In the rows, zero is written as 128.
Known rows, with every step that occurs
E R L: [105 156 130 113 133 142 143 112 147 127 114 139 131 120 128 105  89 115
 145 129 150 135 137 127 112 160 104 119 136 136 126 103 124 124 122 123
 121 174 149 136 145 131 138 116 101 119 127 125 132 126 122 132 135 134
 128 132 161 144 139 135 115 149]
E R V L: [128 111 125 120 139 104 115 119 122 130 117 113 105 107 122  42  84 115
 146 148 121 149 146 138 102 169  56 127 133 153 137 149 134 111 100 109
 109 135 118 131 122 125 140 109 110 128 129 124 129 139  79 151 150 134
 126 119 176 163 147 163 146 145]
E R V: [ 72 108 123 117 135 133 123 120 142 126 112 128 115  88 132  54  92 121
 151 173 125 138 136 134 120 140  70 119 153 132 154 165 119 138 116 104
 122 138 135 126 130 129 133 121 130 117 128 130 141 139 102 115 143 132
 112 135 161 159 142 147 135 154]
E R V L D: [134 136 117 136 164  84 115 139 125 144 129 114  93  89 129  30  96 116
 108 138 123 156 146 151  87 170  85 135 116 176 139 142 141 131  97  91
 104 133 122 124 107 125 152 119  99 136 130 135 143 130  99 130 155 125
 139 101 176 121 142 160 138 132]
Y R S: [ 65 111 135 111 111 137 145  47 145 118 125 116 114 144 131 154 118 109
 139 113 118 118 100 114 132 114 100 106 148 105 142 140  97 156 134  97
 129 159 152 111 132 126  96 115 128 151 133 125  92 122 139 137 126 132
 112 152 118 116 127 130 105  81]
D L V E R: [163 144 114 139 106 130  93 132 117 136 128 173 144 111 132 164 143 124
 142 119  95 143 161 151 156 133 146 146 118 131 138 104 155 130 134 139
 149  62 147 136 137 125 136 125 177 101 116 143 135 142 120 114 119 118
 134 104  98 168 135 111 192 168]
R D L: [ 76 132 132 138 113 147 122 243 119 137 143 119 141 108 120 122 183 131
 128  79 120 142 100 122 132 131 207 106 143 145 129 176 148 119 150 134
 107 164 123 128 128 149 180 144 167 130 144 161 112 132 146 113 125 137
 133 184 149  94 120 129 114 138]
D L V E R S: [169 154 115 127 103 150  97 112 122 139 140 161 129 121 127 210 153 111
 134 110  86 143 145 145 157 103 137 135 108 119 136  80 147 133 136  99
 145  65 155 123 142 125 127 105 204 115 137 138  99 139 124 130 119 119
 133 113 104 166 121 105 198 149]
R L V E: [220 163 115 131 145 130 140 110 112 128 128 134 148 159 125 186 155 149
 107 146 148 108 155 132 112 111 136 133 103 123  98  51 149 102 138 160
 139  84 121 139 133 124 123 126 134 101 102 148 157 135 147 133 108 134
 127 114 110 154 131 110 133 156]
L R V: [ 80  99 136 134 122 114 129 138 121 125 109 122 127 128 130  77 120 121
 156 197 143 125 129 125 123  92  93 125 112 121 141 168 126 100 108 106
 127  99 120 130 123 119 138 141 114 127 111 107 142 133 115 118 135 125
 109 121 189 129 139 126 130 134]
Y R V: [ 30  84 129 114 141 117 130  88 128 121 118 107 106 117 134  84 102 127
 145 174 133 124 125 122 118 125  65 119 153 107 145 166 113 151 126 131
 126 149 131 127 120 119 106 125 119 125 107 139 133 127 122 130 137 129
 110 134 142 132 148 148  97 103]
E R S: [106 131 130 114 104 150 139  85 163 126 120 134 123 114 132 136 110 104
 143 108 107 132 110 126 136 128 105 100 147 128 149 138 105 152 121  67
 124 149 159 110 144 138 126 111 131 140 160 114  99 133 122 126 129 134
 119 148 136 146 121 130 144 124]
L V: [160 128 130 143 120 108 141 151 125 120 116 125 164 136 132 109 162 133
 137 131 133 115 134 129 120 117 138 110 143 142 122 147 143 124 143 140
 141  99 116 131 129 139 116 139 124 137 121 130 158 131 134 108 108 138
 111 132  85 146 124 122 117 143]
V L R S: [174 123 140 133  94 111 139 114 123 129 128 121 125 173 120 133 128  97
 150 112 124 131 111 120 126 113 119 122  99 149 119 124 124  77 100  79
 116 113 122 117 129 123 135 120  97 161 138  83 103 131 107 157 136 130
 126 123 164 108 121 127 148 104]
D L R S: [ 87 139 140 139  76 139 123 186 123 136 138 138 127 144 125 169 151  95
 168 109 133 139 103 118 148  77 152 112 102 129 136 127 136 107 115  78
 128  94 147 122 139 130 160 130 159 149 127  99  90 128 126 134 126 119
 117 136 162 101 125 105 146 111]
V L R S Y: [180 119 148 131  96 115 150  92 138 121 127 120 120 167 121 118 113 110
 139 108 148 119 103 110 137 110  97 123 104 127 116 145 113  97  96  73
 136 107 112 122 117 122 103 120  92 177 152  57  83 116 111 150 133 124
 118 102 104 126 112 125 121  91]
R D L V E: [188 138 117 143 124 142 102 210  95 138 147 141 154 128 124 182 208 146
  99 107  95 131 133 138 143 102 212 138 116 140 114 127 162 101 162 162
 127  91 113 131 125 135 149 138 186 108 130 168 135 143 146 113 115 129
 147 160  92 126 114 109 161 156]
D L: [ 73 141 131 145  98 125 131 214 120 129 133 126 134 103 120 135 152 122
 164  86 144 136 113 123 129 136 155 102 152 144 133 154 150 140 126 132
 126 118 135 133 132 144 180 144 151 125 119 146 130 133 129 119 115 128
 114 144 144 106 132 125 115 144]
E V L R D: [197 101 136 123 102 113 115 205  99 143 123 130 146 183 128  69 172 111
 133 121 108 160 130 125 121 117 197 165  85 164 115 162 140  54 126 135
 108 164  80 130 132 124 175 146  77 135 149  82 134 128  91 133 154 129
 137 134 157 102 124 157 161 138]
S R: [ 86 115 137 137 127 129 133 147 139 115 125 112 138 119 126 140  96 134
 148 133 130 116 114 120 145 153 134 117 180 115 138 128  98 167 115 156
 117 155 138 123 140 139 124 145  86 129 130 127 151 123 124 136 123 138
 120 139 146 105 120 134 109 114]
E R D L V: [127 138 130 135 115 142  98 224 127 142 131 147 154 111 131 107 172 118
 126 107  91 155 139 140 146 135 189 133 125 153 134 159 157 114 164 133
 124 147 125 135 137 137 137 121 172 131 146 142 130 131 130 107 137 127
 148 156 102 138 118 124 158 154]
S R L V E: [203 154 120 134 159 130 127 115 114 122 134 124 142 160 123 211 117 153
 110 170 143 110 156 133 139 127 134 153 119  92 103  19 121 134 128 185
 133 110 126 137 140 119  96 125 116  96 100 141 168 124 137 157 118 130
 139 113 116 139 122 115 138 135]
Y R D: [ 64  89 135 113 133 143 132 106 141 123 124 121 131 135 133 107 133 131
 115 116 103 123 105 116 133 142 160 124 156 127 136 188 104 138 157 145
 114 198 131 121 127 136 110 133 116 141 139 147 125 124 150 117 139 135
 139 176 124  99 122 139  97  95]

Rows
[204 117 116 124 139 147 103  96 131 132 124 149 155 125 134 127 155 138
  88 144  67 126 150 145 146 129 177 149 125 133 130 140 126 109 159 138
 129 117 131 124 132 132 103 126 138 115 147 144 145 146 137 102 129 137
 148 148  99 160 113 121 183 160] : L V E R D
[121 148 130 151 104 112 122 225 111 133 130 132 155 126 126 142 183 125
 153  97 137 136 133 132 132 111 161 114 133 146 123 136 169 125 145 146
 142  86 121 136 133 138 142 137 168 130 104 141 144 130 134 119 112 126
 115 125  93 134 130 114 126 147] : D L V
[127 114 120 130 126 136  93 143 102 136 143 144 140 142 130 192 178 138
 108 121  86 134 138 138 157 113 189 156 113 114 124 128 144 124 170 173
 134 119 126 132 125 120 108 127 188 112 120 168 123 131 151 126 127 121
 151 146  89 121 124 114 151 119] : Y R D L V E
[122 132 140 116 146 119 156  75 146 114 115 123 135 162 135 125 105 142
 125 145 181 103 138 115 126 121  82 137 120  98 107 108 123 144 150 162
 163 150 110 144 125 113  49 112 124 152 109 103 135  99 150 136 124 122
 123  99  35 151 131 121  66  93] : S Y R L V
[102 114 121 144 110 130  94 169  94 135 129 142 115 119 123 139 141 126
 150 178 127 139 139 134 143  82 126 144  95 114 136 124 147 100 101 123
 134  43 129 134 120 110 170 147 164  96  95 136 124 143 114 128 126 113
 125 113 195 132 146 109 176 145] : D L R V E
[153 137 120 145 162  79 133 169 109 137 140  91  98 104 122  60 129 133
  97 128 140 137 130 139  70 148 103 120 111 175 123 142 154 123 103 108
 101 116 106 123  99 132 166 134 102 137 121 147 147 130 113 133 140 126
 130 106 177  98 138 153 109 124] : R V L D
[ 68 122 138 139 124 152 109 252 122 136 149 109 134 110 120 158 140 134
 133 100 118 143 101 120 155 144 194 126 163 123 131 138 120 151 138 161
 101 185 125 126 139 143 148 142 143 122 147 151 121 123 133 138 135 133
 147 185 167  78 112 132 122 118] : S R D L
[105 149 136 125 146 136 146 155 134 121 132  98 131 140 122 159  87 133
 142 138 165 120 124 115 128 151 118 118 153 107 116  65 109 151 118 166
 111 180 135 135 145 131 122 129  91 118 115 132 146 117 131 157 128 136
 132 137 163 105 128 132  87 115] : S R L
[ 69 124 141 109 140 133 163  67 156 112 119 118 115 143 130 119  81 143
 133 126 188 104 117 108 123 143  76 124 143  96 118 127 104 156 134 150
 149 178 125 139 126 119  84 124 108 142 121 104 114 101 144 139 127 125
 120 110  83 129 136 132  54  89] : S Y R L
[ 81 150 134 122 167 114 162  89 159 126 134 120 105 122 137 105  90 140
  92 116 183 110 116 120 104 138 102 131 117 118 121 124 114 180 127 135
 144 175 129 133 110 120  92 125  96 158 121 117 120  93 162 119 131 115
 132  93  85  95 131 128  46  74] : S Y R L D
[182 106 142 136 116 111 125 168 111 132 125 117 144 162 121  77 150 116
 121 115 108 133 117 125 126 140 182 138 107 166 113 172 132  59 121 123
 101 150 101 127 122 131 147 140  76 152 142 109 125 131 115 134 146 135
 148 152 167  88 116 136 139 120] : V L R D
[198 146 117 138 130  80 137 210 106 143 139 118 120 133 133  70 163 122
 109  77 132 156 134 140  83 148 158 143 106 185 121 135 159 128 113 128
 116 136  95 124 120 137 197 149  80 137 132 112 155 123 100 118 137 124
 125  88 142  88 137 161 130 141] : E V L D
[157 177 107 129 164 131 128  85 137 138 131 150 111 100 133 137 100 132
  87 127 123 130 149 150 107 153 143 142 103 145 128  64 129 144 113 121
 124 128 154 125 127 126 150 128 102 107 121 150 138 129 146 113 129 122
 147  97 159 118 135 122 146 148] : V E R L D
[ 77  84 143 110 139 144 145  83 157 116 120 121 130 124 135  87 116 146
 105 112 131 109  99 108 143 139 128 127 165 107 135 210  91 152 154 144
 135 197 116 124 114 131  73 132 119 159 160 115 111 111 152 110 133 131
 131 154  70 108 113 137  74  87] : S Y R D
[126 182 126 140 161 116 159 176 135 137 132 109 120 118 129 115 135 134
 107 108 169 120 121 128  80 134 155 112 114 153 112  98 144 146 122 123
 116 154 132 128 124 138 161 138  98 135 119 146 143 119 159 117 124 130
 127 118 158  84 131 122  81 127] : R L D
[ 79  83 114 114 144 121 117  26 117 118 124 123 100 121 131 132 107 142
 126 180 117 118 137 131 126 123  71 137 141  96 145 134 107 141 122 143
 131 103 136 125 116 112 109 131 139  98 105 151 133 138 126 132 126 126
 121 119 150 142 148 135 135 117] : Y R V E
[134 112 112 125 143 128 126 105 112 123 129 116 115 103 126 132 128 151
 115 171 125 116 132 131 114 107  91 120 140 117 136 136 126 117 114 129
 122  80 126 124 118 128 150 141 143  91 119 152 145 152 125 121 116 134
 111 129 166 151 138 132 142 159] : R V E
[125 128 140 121 116 144 167  99 164 114 133 113 122 125 127 144 124 139
 128  94 154 103  88 103 130  98  98  93 155 109 133 156 103 150 123  85
 144 134 126 113 123 143 102 124 138 159 167  90  95 121 142 120 112 133
 102 130  77 135 110 123  85 105] : R S Y
[141 116 117 121 118 141 117  56 141 124 116 157 133  99 131 133 101 130
 129 127  87 123 140 138 142 154 123 132 152 127 147 126 111 142 113 128
 134 107 156 122 133 131 137 136 116 102 133 131 138 145 117 109 119 132
 124 115 145 158 131 125 173 155] : V E R
[163 128 123 147 138 148  89 214 103 136 156 132 152 130 123 210 169 150
 104 129  95 131 134 137 169 119 206 155 127 109 119  88 136 131 152 187
 122 111 121 129 135 132 114 136 174 105 128 163 141 131 136 136 123 128
 155 155 105 112 106 115 168 131] : S R D L V E
[152 163 128 120 140 127 134 121 137 128 111 144 148 145 131 111 118 119
 133 148 146 133 159 136 116 141 111 129 115 136 119  87 145 115 143 132
 137 141 129 141 145 124 106 106 119 125 115 120 150 122 128 129 132 130
 128 120 113 163 135 125 127 149] : E R L V
[154 153 116 112 136 149 127  67 135 128 123 151 124 122 128 159  97 131
 128 136 128 126 151 136 125 152 120 133 126 120 126  67 123 118 118 131
 127 129 154 133 141 123 146 121 117  92 125 140 128 138 128 128 124 132
 136 117 161 157 138 126 153 160] : V E R L
[ 96  81 138 114 144  92 134  63 130 115 122  99  93 128 127  63  76 139
 131 151 158 121 127 118 115 153  23 135 140 114 129 176 115 138 112 135
 135 142  98 134 100 111  82 115 113 150 123 105 116 115 103 154 144 120
 123 104 104 144 143 159  83  86] : S Y R V L
[ 90 137 147 138  81 141 140 162 141 129 136 137 124 131 125 155 133 113
 162 106 153 125  95 110 158  76 130 112 111 107 136 149 127 130 108  78
 150  95 128 124 127 127 125 132 160 168 145  74  70 116 134 128 121 112
 112 111 108 113 116 100 126 103] : D L R S Y
[152 129 116 115 113 158 123  33 147 126 127 150 117 115 129 182 111 116
 125 116  81 125 122 133 147 124 112 118 138 112 146 102 104 138 114  80
 130 109 164 109 139 132 133 114 138 115 155 126  96 146 126 125 122 133
 123 136 138 156 121 121 177 138] : V E R S
[172 131 125 114 150 125 140  29 131 115 122 139 133 166 134 167 109 156
 100 153 162  94 148 124 135 118  86 159 112  85 105  80 120 141 148 174
 169 112 120 143 121 106  53 117 133 124 111 113 135 110 153 137 115 119
 132  86  37 165 130 111 100 109] : S Y R L V E
